What can hang from each mark:
Z456: Z132
Z361: Z121 Z132 Z169
Z353: Z121 Z169
Z89: Z121 Z132 Z169
Z169: Z353 Z361 Z456
Z622: Z132 Z169
Z121: Z361 Z560
Z560: Z121
Z132: Z89 Z361 Z456 Z622

In the rows, 128 means zero.
Known rows, with every way that one mark hangs from another:
{Z361 Z121}: [115  63 142 108 145 159 101 119  87 167 138 106 138 144 189 104  89 116
 153 145 145 186 134 166 145  83 147 175]
{Z132 Z361 Z456}: [118 123 157 147 165 135 145 136  65 148 102 165 141 142 146 101  96 147
 146 147 126 203  54 134 143 183 184 167]
{Z361 Z132 Z169}: [173  22  56 168 148 179 120 140 192 208 135 123 145 130 156 158 100 112
 112 129 155 131 131 175 141  67 133 170]
{Z456 {Z132 {Z89 {Z121 Z361}}}}: [ 92  64 119 185 163 113 149 123  88 174 122 128 146 117 132 124 100 111
 174 145 116 164 172 130 129 117 162 141]
{Z121 {Z361 Z132} Z560}: [156  86 121 152 151  94 112 148 147 158 166 121 143 141 141 120  61 154
 138 130 154 184 153 172 141 133 145 165]
{Z622 Z132 {Z169 {Z353 {Z121 Z560}}}}: [140 109 151 156 137 164 104 112  42 163 180  99 153 145 166 131 123 167
  97 135 156 131 178  86 134 108 125 174]
{Z622 {Z132 Z89} {Z169 Z456}}: [125 123 101 206 143 159 137 147  89 145 126 140 151 132 145 117 158 133
 144 143 145  89 172  87 140 128 139 167]
{Z560 {Z121 {Z361 {Z169 {Z456 {Z132 Z89}}}}}}: [ 93 111  63 192 141 131 141 140 144 155 111 115 132 141 137 142 102 130
 148 123 138 144 126 120 134 124 151 137]
{Z560 {Z121 Z361}}: [ 90 100 160 119 139 141 119 113  93 144 128  87 141 154 163 112  74 143
 136 135 164 188 148 142 149 146 150 147]
{Z560 {Z121 {Z361 Z132 Z169}}}: [122  63  76 145 137 159 124 136 175 175 134  83 137 153 160 151  85 144
 112 122 164 160 124 155 139 100 128 146]
{Z353 Z121 {Z169 {Z361 {Z132 Z89}} Z456}}: [109 118  87 163 134 153 145 138  81 175 106 143 141 130 115 109 117  74
 111 124 138 166 123 133 119 158 150 165]
{Z89 {Z121 Z560} {Z132 {Z361 {Z169 Z353 Z456}} Z622}}: [122 188 117 163 176 135 125 145 109 191 150  79 130 117 125 164  89 138
 116 144 130 146  92  59 112 132 137 146]
{Z132 Z89 Z361 Z622}: [ 95  98 176 154 186 154 160 116 122 123  92 152 145 121 103  92 130  67
 190 147 156 234 110  77 140 159 126 156]
{Z622 {Z132 {Z89 Z121} Z361} Z169}: [105  93 148 161 166 180 166 127  50 166 133 111 156 140 168 128 166 130
 152 153 144 177 154  44 130 119 111 159]
{Z89 {Z169 Z353 Z361 Z456}}: [102 163 172 140 141 143 111 127  66 137 127  89 131 126 140  88 103 131
 139 164 128  36 138 127 139 146 136 168]
{Z169 Z361 {Z456 Z132}}: [ 89 114 107 170 151 141 106 139  58 158 125 144 137 122 130 108  74 161
 159 144 113  74 134 167 137 144 165 159]
{Z353 {Z121 Z361 Z560}}: [121 110 169 117 139 113 108 111  64 160 162 118 140 152 155 114  64 131
 127 132 149 226 140 134 148 154 142 163]
{Z89 Z121}: [117  74 173 123 150 154 110 102  53 195 134  91 145 129 171 126  90 110
 132 156 145 155 175 133 142 111 159 159]
{Z121 {Z361 Z132}}: [128  68 115 153 146 129 133 140 153 162 141 118 145 138 139 109  70 153
 136 138 155 147 134 193 147 126 142 157]
{Z456 {Z132 Z622}}: [123  48 121 174 176 149 107 113 116 168 124 149 151 109 116 133  84 116
 144 135 126 124 137 148 142  94 169 149]
{Z89 {Z121 {Z361 {Z132 Z456 Z622}} Z560} {Z169 Z353}}: [144 152 155 153 161  70 116 141 121 163 150  73 129 121 124 137 104 141
 109 153 107  70 108  95 119 131 146 140]
{Z456 {Z132 {Z89 Z121} Z622}}: [100  49 123 190 182 135 129 110  99 179 109 136 149  97 112 135 119  75
 165 144 115 144 171 101 124 101 159 138]
{Z89 {Z132 Z456 Z622} {Z169 Z361}}: [103 112 120 148 179 149 117 167  89 166 101 132 143 108 123 139 121 100
 127 155  79  71  77 102 130 162 157 139]
{Z89 {Z121 Z560} {Z132 Z361 Z622}}: [115 126 159 132 191 135 119 130  66 195 150  94 146 115 143 148  83 114
 128 145 127 219 127  72 116 143 154 144]
{Z132 {Z622 {Z169 {Z353 Z121}}}}: [112  95 169 134 152 178 111 108  94 164 134 103 147 129 118 134 128 138
 110 143 154 113 131  90 146 116 105 154]
{Z456 {Z132 {Z622 {Z169 {Z353 {Z121 Z560}} Z361}}}}: [105  82 134 152 167 152  94 123  63 169 155 125 146 123 109 151 110 163
 129 131 117 107 136  90 129 112 110 150]
{Z456 {Z132 Z89 {Z361 Z121 {Z169 Z353}}}}: [103  69  81 178 169 157 162 131 136 162 124 133 135 131 148 123 123 118
 183 135 123 207  94 117 120  73 130 165]

Rows:
[ 95  77 125 180 173 139 117 129  78 157 135 141 146 114  91 138 141 121
 159 131 115 139 160  63 121 126 107 150]
{Z456 {Z132 Z89 {Z622 {Z169 {Z353 {Z121 Z560}} Z361}}}}
[110 121 135 194 167 137 166 136  67 117 102 175 146 132 140  83 133 114
 170 147 131 203 101  95 131 178 183 166]
{Z622 {Z132 Z89 Z361 Z456}}
[142  85  97 147 148 153 132 163 101 162 107 156 148 139 127 128 106 110
 120 133 129 143  91 158 137 149 157 163]
{Z353 {Z169 {Z361 {Z132 Z456}}}}
[111  85 147 173 172 109 121 120  51 175 140 104 142 107 137 127 124  91
 167 152  95 126 200  83 110 110 147 155]
{Z456 {Z132 {Z89 {Z121 Z560} {Z169 Z353 Z361}}}}
[121  62 129 189 186 109 114 115  96 174 128 139 147 100 110 143 113  76
 167 137 115 169 184  86 120 103 164 144]
{Z456 {Z132 {Z89 {Z121 Z560}} Z622}}
[ 99 129 126 154 174 137 149 147  35 209 113 118 144 120 162 135  93 145
 115 152  99 192  80 114 114 173 202 147]
{Z89 Z121 {Z132 Z361 Z456}}
[115 113 131 153 142 115 100 134  55 167 146 125 130 130 123 100  85 163
 112 135 121 144 124 144 111 177 157 174]
{Z169 {Z353 {Z121 Z560}} {Z361 {Z132 Z456}}}
[ 97 161 140 166 132 178 114 148  49 124 151  99 141 142 143 107 126 204
 138 155 149  16 152 102 143 138 105 167]
{Z622 Z132 {Z169 Z353 Z361 Z456}}
[126 148 140 170 135 151 117 139  90 161 135 107 141 136 137 120 117 184
 119 148 151  60 144 124 146 131 137 170]
{Z622 {Z169 Z353 Z456}}
[ 92  94 179 143 172 148 166 108  61 168 108 117 144 129 151  99 124  83
 176 157 145 248 148  83 128 152 143 161]
{Z132 {Z89 Z121} Z361}
[142 102 106 172 149  78 136 141 107 173 134 141 136 132 136 120 115 101
 113 129 107 190 114 119 119 163 168 159]
{Z353 {Z121 {Z361 {Z132 {Z89 Z169} Z456}} Z560}}
[104  96 169 142 155 123 154 120  93 162 116  89 141 127 155 116 134  64
 164 163 124 151 167  91 139 127 129 145]
{Z132 {Z89 {Z121 Z361} Z169}}
[145 122  97 179 164  90 106 143 170 154 139  97 124 110 124 104 134  82
 143 136 122 116 138 107 103  86 143 173]
{Z361 {Z121 Z560} {Z132 {Z89 {Z169 Z353 Z456}} Z622}}
[ 83 151 154 176 160 112 157 157 110 127  93 120 133 127  87 134 164 141
 163 160 118  95  94  44 137 170 111 127]
{Z132 {Z89 {Z121 Z361}} Z456 {Z622 {Z169 Z353}}}
[107  95 184 136 176 146 168 107  64 179 108 102 144 124 164 110 147  58
 160 162 123 207 140  62 125 133 140 158]
{Z132 {Z89 Z121 Z169} Z361}
[105 101 143 152 131 133 133 107 108 165 150  93 139 134 131  91  71 159
 108 137 158 151 137 176 131 136 145 162]
{Z169 {Z353 {Z121 {Z361 Z132}}}}
[130 135 112 173 152  86 126 132 136 161 138 121 131 121 110 116 109  92
 116 129 126 147 121 103 121 150 141 152]
{Z353 {Z121 {Z361 {Z132 {Z89 {Z169 Z456}} Z622}} Z560}}
[ 85 159 156 164 154 135 116 139  81 128 122 124 132 126  82 116 154 121
 158 143 141 114 148  40 129 172  88 158]
{Z132 Z89 {Z622 {Z169 {Z353 {Z121 Z560}} Z361 Z456}}}
[ 96 142  85 178 132 135 125 130 133 151 132  87 128 146 139 139  75 179
 124 126 146  99 114 141 136 115 152 141]
{Z560 {Z121 {Z361 {Z169 Z353 {Z456 Z132}}}}}
[150  94 130 150 163  97 107 145 169 144 158 124 141 133 114 125  68 141
 141 130 155 164 132 149 143 131 129 154]
{Z121 {Z361 {Z132 Z622}} Z560}
[ 81 170 170 148 134 144 108 130  57 122 128 105 128 131 122  74  78 166
 159 158 149  69 144 148 142 171 139 170]
{Z169 Z353 Z361 Z456}
[102  71 162 112 164 192 105 141 100 148 122 121 149 137 123 142 131 139
 155 151 146  96 126  92 161 124  75 149]
{Z132 {Z622 {Z169 Z361}}}
[105 113 141 108 165 189 133 123 155 136 129  94 127 146 144 125 111 126
 161 146 159 177  37  97 144  80  81 161]
{Z132 {Z361 Z121 {Z169 Z353}} Z622}
[117 180 148 192 137  97 136 117  73 115 153 106 136 130 140  84 119 104
 136 144 138 124 167  84 125 150 152 164]
{Z622 {Z132 {Z89 {Z169 {Z353 {Z121 Z361 Z560}} Z456}}}}
[129 158 108 173 141  97 114 140 108 171 166  87 125 137 142 159  69 172
 135 142 129  94 130 117 133 105 138 146]
{Z89 {Z121 {Z361 {Z169 Z353 {Z456 Z132}}} Z560}}
[100  68 106 175 170 136 130 159 132 137  87 163 138 113  89 105 130 100
 171 145 119 123 114 127 127 170 137 154]
{Z169 {Z361 {Z132 Z89 Z456 Z622}}}
[ 94 203 156 160 177 137 142 127  75 189 126  57 134  99 131 125 108 126
 100 163 107  71  93  69 106 141 164 138]
{Z89 Z121 {Z132 Z361 Z622} {Z169 Z353 Z456}}
[115 142 147 144 171 110  84 130  43 184 145  93 132 111 138 150 102 118
 135 154  85  43 141  76 122 114 143 142]
{Z89 {Z121 Z560} {Z169 Z361 {Z456 {Z132 Z622}}}}
[119 161 156 123 174 124 121 158  89 131 131 129 128 150 134 130 136 186
 148 143 120 171  19  58 132 142 116 163]
{Z132 {Z361 {Z121 Z560}} Z456 {Z622 {Z169 Z353}}}
[124 138 101 153 130 142 133 152 159 142 129 121 130 152 144 135  80 150
 147 143 155 106  88 152 166 127 121 153]
{Z121 {Z361 {Z169 Z456}}}
[116 126 162 180 158 104 147 125  65 165  93 113 135 113 138 110 154  75
 142 165  99 114 143  79 119 153 180 156]
{Z132 {Z89 Z121 {Z169 Z353}} Z456}
[108 113  73 167 130 144 131 126 112 183 137 130 133 141 142 146  74 151
 113 128 127 121  83 155 145 113 143 146]
{Z353 {Z121 {Z361 {Z169 {Z456 Z132}}}}}
